Known rows, with every step that occurs:
fafed > nedoko > rilo > fano: [-24  -2 -14  -9  -9  28  12  -4  -9  -3   4  -9 -11 -13  19 -17 -20  16
 -22   0 -11 -12   8  -5  -7]
nedoko > fafed > ruleg: [ -8   1  10  26 -11   6   5 -11   8   5  18  -4 -25 -14  -2  -1  -1 -10
  -7  -2 -10  15  18  -9 -12]
ruleg > kene: [ -9   3   5   1  14  -9  11  -1 -33  -2  13   0  18  -9   9   4  -2  -5
   3   9  -8  -6  13  -7 -12]
rilo > fafed: [  0 -13  18  -3  -1  -8   3   3   4   1   3  -2  -6 -11  21  -7  -2  -6
  -7   4  -4   5  16  -4 -10]
sagur > rilo > fafed: [ -2 -26  19  -3   3  -4   1  -7   8  -1 -11   3  -7 -25  17  -3  -4   3
  -9  -2  -5   3  15  -1 -10]
fafed > nedoko > rilo: [-29   0   0  -6  -1  15  -1 -12   6   1   7  -3  -2 -16  27  -7 -18  12
  -8  -6  -8 -11   6   3 -14]
dasov > sagur > rilo > fafed: [ -3 -24  12 -30   2   8  -5  -3   9  -1 -11   3   1 -21  14  -1  -8 -12
 -11   0   2   6  15  -6  -7]
kene > ruleg > rilo > fafed: [ 12 -13  10  -2  12   8   5  -4  35  -3   1  -9   6 -13  -2  24   3  17
   5   1  -7  12  15  -8  -9]
rilo > fafed > ruleg > kene: [ 10 -11  18  15  13   1   9   0 -35  -8  12   0  -9 -17  12  19  -4 -20
  -7   6 -10  13  20 -15  -7]
dasov > sagur > rilo > fano > fafed > nedoko: [ -4 -22 -11 -51  -7  19  10  -6 -20   2   3  -9 -12 -25  28 -25 -13 -10
 -13  -1  -2   8  19 -14  -2]
fano > rilo > fafed: [  8 -14  17  -8   1 -33   4  -8  34  -3 -17  -4 -12  -6   7  -6  -3  -2
  -5  -3  -7  -2  13   1  -8]
rilo > nedoko > fafed > ruleg > kene: [-15  -2  14  19   1   4  26  -1 -40  -3  32  -2 -16 -23  -5  18  -2 -21
   8   5 -13  13  18 -15 -16]
sagur > dasov: [-14 -18  -3   2   2  -1   0 -13   2   4   1  -8  21   9  21  -5  -3 -14
  -2  -2  -8  -3  18 -10 -13]
fano > rilo > nedoko > fafed > ruleg: [ -9  -7  10  14 -11 -17  24 -14  25  -2   7  -7 -34 -15 -15   9  -2 -19
   6  -8 -15   5  13  -4 -15]
kene > ruleg > rilo: [  1   0  -7   3  12  15  10 -13  35  -1   8  -9  21 -10 -10  25   3  17
  11   1 -11   2   9  -6 -12]
dasov > sagur > rilo: [-14 -12  -4 -27   2  12   0 -11   7   1  -5   2  15 -16   5   2  -7 -12
  -4  -1  -2  -3  11  -4 -10]
nedoko > rilo > ruleg > kene: [ -2   8  -5  19  22   3  -2  -3 -20  -5  16   4  -5  -9  -4  10 -20  23
 -12   6 -14  -7   9   2 -23]
nedoko > rilo > fano > fafed: [ 16   1  -6  -3   5 -12  20   9  10  -7   7  -8 -24  -3  11 -11 -20   8
  -9   0  -8   4  13  -6  -6]
nedoko > rilo > fafed: [ -2  -7  17   3   6  -5  -1   3  22  -5  -2   1 -12 -10  16   2 -16  10
 -10  -2  -5   2  10   1 -11]
ruleg > fafed > nedoko: [ -7 -13   5 -24   3  20   0 -17 -10   2   9  -6  -8 -22  31 -28  -6  -5
  -4  -2  -5   8  16  -2 -10]
ruleg > rilo: [ -4  -3  -4  -7  -1   5   6  -7  43   1  10  -9   1  -9   5  -2   2   3
  -5   2 -13  -3  10   4  -8]
nedoko > rilo > fafed > ruleg: [  8  -9  12  22   7   6   2  -7  21 -10   2   0 -23 -13  11  18 -18  -5
 -15  -5  -9   9  12  -3  -8]
ruleg > fafed > nedoko > rilo: [ -9  -7   2 -18  11  21  -2 -16   9  -3   3  -2 -13 -21  27 -20 -21  10
  -8 -10  -5   3  10   3 -11]

Rows:
[  5  -2  -7  15 -16  27  18  -7  34   0  13 -14 -39 -14 -16  -8   1   4
 -25   2 -19  14  19 -12   0]	nedoko > fafed > ruleg > rilo > fano
[-20 -16   6  -9  -9  24  15  -9   1   0  14   1 -19 -30  -9  14  -8 -28
   0  -4  -7  15  15 -13 -14]	dasov > sagur > rilo > nedoko > fafed > ruleg
[ 27  -8  -2   5   7  -2  12 -14  42  -3  21 -13 -29 -15  13   8  -2 -18
   2  -3 -15  20  18   0  -6]	fano > fafed > ruleg > rilo
[ -2   5  -9  19   6   4  -5  -9  16   0  12   0 -18  -6  -1   1 -20  25
 -17   0 -12  -5   7   7 -24]	nedoko > rilo > ruleg
[-13 -10  -3 -14  -2   9  25   0  32  -3  20 -11   1 -17   7   6   1  -9
   6   2 -14  -4   9   4 -14]	ruleg > rilo > nedoko
[  3   0   0   0  21  -2  -5  -8 -35  -1  27  -2 -26 -21  26  -8 -24  20
  -5  -1 -10   6  16   0 -22]	fano > fafed > nedoko > rilo > ruleg > kene
[-24  -4  15   2 -14  -4  20   7  -1   4  22  -3 -11 -16   2  -7  -1  -7
   7   1  -7   4  14  -5 -19]	rilo > nedoko > fafed
[  8 -15  14  16  -2   4   6  -4   2  -4   8  -3 -19 -14  15  11  -4 -20
 -11   2  -7  15  16  -9  -8]	rilo > fafed > ruleg
[ -2 -11   2 -15  16  25   3 -23 -17   0   7  -6  11 -21  13   0  -5   9
  12  -3  -3  13  15 -13 -14]	kene > ruleg > fafed > nedoko
[  6 -21  12 -12  17  13   1  -8 -31  -9  -3   5  -3 -27   7  24  -8 -27
 -11   4  -4  14  19 -17  -4]	dasov > sagur > rilo > fafed > ruleg > kene
[ -5 -16 -11  -3  -5   8  19  -5  -4  -2  -8  -4  -3 -19   2  -9  -7   6
 -16   4 -12 -10  11  -7  -7]	sagur > rilo > fano
[-27 -14  10 -29 -10  10  12  -1   4   3   9   1  -8 -25  -3  -1  -5 -13
   3  -3  -2   6  13  -8 -16]	dasov > sagur > rilo > nedoko > fafed
[  8  -4  16  21  21   2   4   1 -19 -14   6   3 -16 -15   8  26 -18  -6
 -11   1 -12  10  14  -9  -7]	nedoko > rilo > fafed > ruleg > kene
[ -8  -4  14  13   3 -22  28 -11 -14  -6  11  -3 -26 -19 -18  16  -2 -18
  10  -1 -16   4  15  -9 -14]	fano > rilo > nedoko > fafed > ruleg > kene
[ -7   4  14  26   5  -1   8  -7 -29   0  22   0 -13 -16  -7   7  -1 -10
  -3   3 -11  12  20 -15 -10]	nedoko > fafed > ruleg > kene
[ -6 -18  10 -13   4  26  -1 -11  19   1   5 -12   2 -23  16  12   1  16
   0  -2  -7   9  15  -9  -9]	kene > ruleg > rilo > fafed > nedoko
[-11 -10   1 -11  -2 -26  27  -9  22  -4  -1  -6  -1  -9  -1   6  -4 -15
  12  -2 -13 -11   6   4 -17]	fano > rilo > nedoko
[-19  -7   8  -8 -11   5  19   4  38   3  23 -11 -22 -20  -4  -4   3   2
   3   0 -12   7  14   2 -14]	ruleg > rilo > nedoko > fafed
